Each row comes from the steps of one path. Every step used is in the known rows, and no mark comes twice. Write the path behind each row, first mark first.
In the rows, zero is written as 128.
Known rows:
dukal -> padal: [ 94 170  97 107 124  81 127 138 140 128 150  98 121 148 198 113 115 107
 154  99 177 173 117 133 106 110 164 126 140]
padal -> dukal -> bukek -> dife -> sumupe -> zokik: [ 93 161  66 119 120 103 124 165 121 192 157 127 136 100 147 213 130 110
 136 141 118 106  86 108  82 143 232 130  84]
sumupe -> zokik: [100 169  57 111 148 100 134 168 138 142 178 124 109 137 179 165 107 123
 151 108 162 140 113 130  90 120 189 124 120]
dukal -> bukek -> dife -> padal: [ 83 180 102 123  91 102 107 133 130 135 143 113 118 147 179 157 150  97
 138 119 154 180  74  98 112  83 194 109 102]
padal -> dukal -> bukek -> sumupe -> dife: [ 98 148 107 111  90 131 130 154 106 159 120 116 141 155 134 193 133  84
 127 145 132 124  83 127  94 132 186 157  98]
bukek -> dukal -> padal -> dife -> bipub: [ 98 145  94 118 113  92 128 119 162 129 151 103 170 144 188 130 137 131
 116  95 154 202  83 110  92 134 193 163 133]
padal -> dukal: [104 162  99 109 128 121 122 137 120 139 150 110 143 127 159 123 112 113
 147 119 148 118  92 149  99 136 198 150 111]
dukal -> bukek -> sumupe: [108 173 111 110 107  96 112 154 124 141 118 104 129 154 161 173 121  66
 150 156 144 147  93 129 138 135 159 124  94]
dife -> padal: [ 92 188  85 117 132 101 118 135 144 116 172 108 131 133 177 113 127 106
 146  93 185 176  98 123  97 100 179 103 130]
lezi -> dife -> padal -> dukal -> bukek: [ 79 208  91 113  88 108 127 132 110 160 144  87 129 126 159 150 140  89
 149 110 153 132  60 135 103  94 218 143  93]
zokik -> sumupe: [112 163  79 120 110 109 127 161 139 126 138  88 140 134 168 137 112  97
 150 130 152 164 105 136 118 165 157 144 132]
lezi -> dife: [ 83 173  79 103 108 122 131 150 118 140 153 128 117 146 162 142 138 126
 184  96 160 176  82 154 105  94 190 151 109]
dife -> padal -> dukal: [ 95 183  97 116 131 119 118 129 135 135 164  96 146 110 162 112 118 106
 139  94 175 131  92 132  79 114 206 126 119]
dife -> bipub: [100 163  72 138 116  98 141 146 157 125 165 123 158 145 169 119 127 113
 147 111 131 183  92 134 128 146 175 146 128]
lezi -> dife -> padal -> dukal -> bukek -> sumupe: [ 85 198 113 110  93 115 115 144 122 167 125  85 137 121 143 179 134  73
 155 126 155 134  75 131  99 100 201 134  84]
padal -> dukal -> bukek -> dife -> sumupe: [ 97 153  96 120  96 106 111 143 109 175 131 124 151 113 136 175 145  98
 141 150 109 130  70 113 110 152 218 136  78]
padal -> dife: [104 141  90 103 121 127 115 135 120 122 148 138 130 146 179 143 153 129
 146  94 161 174  85 130 108 113 177 139 112]
bukek -> dukal -> padal -> dife -> sumupe -> zokik: [ 96 152  62  97 156  86 121 148 143 166 169 111 145 107 168 182 122 136
 122 101 172 152 106 101  51 140 220 126 119]
padal -> dife -> sumupe -> zokik: [100 150  47 109 151 107 129 162 134 161 177 142 138 102 159 186 145 132
 144 100 158 147 104 114  75 139 208 117 108]
dife -> bukek -> dukal -> padal: [ 97 173 112 109 131  67 113 128 123 145 152 106 148 153 191 124 107  99
 130 121 179 157  99 102  92 133 191 146 137]
dukal -> bukek: [103 183  88 117 102  86 126 142 114 132 137 107 118 160 180 146 131  79
 147 145 135 148  77 131 145 130 173 133 105]
zokik -> sumupe -> bukek -> dife -> lezi: [111 167 129 166  54 125 116 166 143 139 129 105 140 126 184 184 176 128
 144 142 156 160  84 100 123 118 186 135 141]
lezi -> dife -> bukek: [ 86 181  84 123 108 108 129 154  93 163 162 154 134 145 164 151 153 107
 180 104 159 162  77 128 116 103 198 155 112]
sumupe -> bukek -> dukal -> padal -> dife: [109 167 124 104 121 102 124 110 125 139 139 106 141 150 195 152 151 129
 119 127 174 175  83 115  87 104 194 139 130]
bukek -> dukal -> padal -> dife: [ 98 142 110  89 126 103 109 114 133 126 137 102 139 149 193 136 129 132
 122  97 179 180  89 114  79 111 189 148 124]
bukek -> sumupe -> dife: [ 98 133  98 109 114 138 128 161 125 135 141 141 135 163 140 176 131 110
 145 121 156 167 105 129  86 124 165 145 115]
dife -> padal -> dukal -> bukek -> sumupe -> zokik: [ 97 197  88 114 129  98 119 164 142 172 152  86 128 109 160 203 109  81
 130 128 160 103 103 113  79 114 204 110  95]
bukek -> sumupe: [110 155 110 107 130 113 109 156 138 132 135 117 136 142 153 154 112  95
 160 132 161 157 112 135 114 131 157 121 105]

Write each row's path:
[107 150 105 110 132 108  99 125 105 142 147 141 159 149 173 150 137 115
 121 124 167 152  68  97  95 137 206 159 111] => padal -> dife -> bukek -> dukal
[102 181  99 117 100 100 128 137 105 149 131  94 131 138 168 146 123  80
 139 145 130 109  73 140 127 140 197 148  99] => padal -> dukal -> bukek
[101 160  92 110 140  94 113 167 133 179 159 131 134 127 186 206 139 103
 141 100 182 143 123  93  77 107 182 120 121] => dukal -> padal -> dife -> bukek -> sumupe -> zokik
[107 166 101 116 140  90 105 133 110 138 155 132 155 151 167 136 111 100
 132 140 161 144  81 106 104 150 202 154 115] => dife -> bukek -> dukal
[100 149  95 117 124 111 121 136 100 142 157 149 154 168 152 156 124 112
 120 134 158 150  76 100  82 143 209 172 123] => sumupe -> dife -> bukek -> dukal
[ 84 170  64 109 118 107 132 155 120 159 162 136 143 112 135 146 143 120
 181 105 150 171  87 144  98 131 202 137 101] => lezi -> dife -> sumupe
[ 98 167  44 115 158  89 133 172 139 161 184 131 132 105 153 172 116 118
 152 114 153 135 115 122  83 151 201 112 115] => dife -> sumupe -> zokik
[108 166 123 133  99 127 125 140 115 144 144 150 123 157 172 173 165 127
 153 156 137 172  83 123 120  95 189 126 107] => sumupe -> bukek -> dife
[100 142  86 149  65 127 130 174 147 122 139  96 142 138 170 161 147 126
 132  99 174 159  95 107  95 141 174 159 163] => zokik -> sumupe -> dife -> lezi
[ 94 148 111 130  83 101 108 137 146 120 140  96 134 131 215 135 165 140
 138  66 202 171  96 103 101  91 177 131 154] => dukal -> padal -> dife -> lezi
[ 93 144  61 140 100 120 156 150 147 130 171 141 158 161 153 141 143 125
 132 101 126 191  90 126 103 138 182 167 137] => sumupe -> dife -> bipub
[ 90 185  87 121  93 113 135 130 113 150 148  98 135 142 157 154 142  88
 118 119 149 124  69 120  91 114 211 144 111] => sumupe -> dife -> padal -> dukal -> bukek
[106 162  81 106 151 107 120 177 146 150 162 121 119 132 163 192 102 107
 156 123 164 136 124 127  87 123 176 114 109] => bukek -> sumupe -> zokik
[117 193  94 135 131  98 144 144 119 156 165 137 150 118 147 151 158 102
 155 161 141 151  94 132 125 146 192 109 120] => dife -> sumupe -> bukek
[105 164 132 161  69 119 113 150 135 137 141 129 128 139 189 174 178 138
 150 134 162 157  79 102 121  90 194 123 131] => sumupe -> bukek -> dife -> lezi
[105 186 119 138  92 139 123 136 133 162 143  91 154 102 157 163 151 110
 128 134 150 139  83 117  83 113 210 133 113] => zokik -> sumupe -> bukek -> dife -> padal -> dukal
[105 154  76 135  95 118 138 168 107 155 153 140 154 151 155 164 149  93
 134 124 148 158  94 106 101 159 175 164 138] => zokik -> sumupe -> dife -> bukek
[108 170 107 133 106  94 142 117 153 140 151 107 173 144 186 148 157 130
 113 123 146 194  78 110 100 125 199 154 138] => sumupe -> bukek -> dukal -> padal -> dife -> bipub
[ 94 157 115 149  54 102 103 154 132 131 123 113 119 151 193 174 160 117
 146 122 150 151  66  93 134 101 189 136 117] => dukal -> bukek -> dife -> lezi
[ 93 199 109 111 121  80 139 129 127 167 152 101 147 124 160 154 134 122
 149 144 168 171  89 130  81 117 217 141 125] => lezi -> dife -> sumupe -> bukek -> dukal -> padal
[ 95 185  82 126  78 116 137 143 120 153 134  73 147 128 155 163 134  73
 113 130 143 129  73 117  91 140 201 153 119] => zokik -> sumupe -> dife -> padal -> dukal -> bukek
[ 97 145  99  99 116 104 121 127 130 129 144 113 128 145 198 132 149 125
 141  81 178 185 100 123  96  96 173 134 133] => dukal -> padal -> dife
[106 179  88 109 128 102 121 170 129 174 142  96 125 122 158 212 104  84
 140 146 140  93 103 125  94 134 198 129  90] => padal -> dukal -> bukek -> sumupe -> zokik
[ 98 154  82 131 113 116 136 152  97 151 166 167 141 165 161 157 154 103
 142 114 154 155  91 109 100 127 187 152 131] => sumupe -> dife -> bukek
[122 187 114 124 118 106 131 140 130 136 135  84 152 141 162 158 117 104
 124 183 149 151  83 128 108 165 189 153 129] => zokik -> sumupe -> bukek -> dukal
[103 142  76 131 107 117 134 136 151 127 157 134 162 142 174 134 158 128
 134  92 137 195  79 125 117 133 179 155 121] => padal -> dife -> bipub
[ 99 158  97 115 106  86 129 146 126 150 139  97 158 154 174 154 116  98
 115 125 172 166  99  95  73 155 189 171 151] => zokik -> sumupe -> dife -> bukek -> dukal -> padal
[ 95 156  55 104 149  89 130 158 144 168 175 123 135 104 177 180 139 131
 140  85 171 155 118 110  65 127 202 113 124] => dukal -> padal -> dife -> sumupe -> zokik
[ 97 149 118 145  62 125 118 163 126 149 121 100 145 137 155 191 149 102
 127 123 159 111  78 107  96 123 193 155 122] => padal -> dukal -> bukek -> sumupe -> dife -> lezi
[100 201  89 131 113 110 152 148 109 171 164 142 143 116 138 168 172 119
 176 145 143 162  83 145 115 120 209 124 110] => lezi -> dife -> sumupe -> bukek
[ 82 176  39 108 139 101 141 177 131 174 185 135 126 105 143 187 131 134
 173  99 154 148  99 133  73 124 217 128 106] => lezi -> dife -> sumupe -> zokik
[ 98 151  98 113  92 120 131 161 112 146 126 128 129 173 144 194 139  86
 136 143 139 157  86 124 107 127 170 145 105] => dukal -> bukek -> sumupe -> dife
[ 98 157 104 117 116  95 116 135 110 154 150 140 143 143 199 141 166 104
 140  90 177 170  93 100 104 108 181 137 132] => dukal -> padal -> dife -> bukek
[ 97 156  85 122  97  95 114 150 116 161 136 136 138 131 148 176 151  95
 150 150 118 162  74 109 125 143 200 121  84] => dukal -> bukek -> dife -> sumupe
[ 99 189 119 114 107 103 107 144 130 155 126  80 146 121 154 167 121  61
 134 138 152 121  86 122 107 125 188 120  92] => dife -> padal -> dukal -> bukek -> sumupe
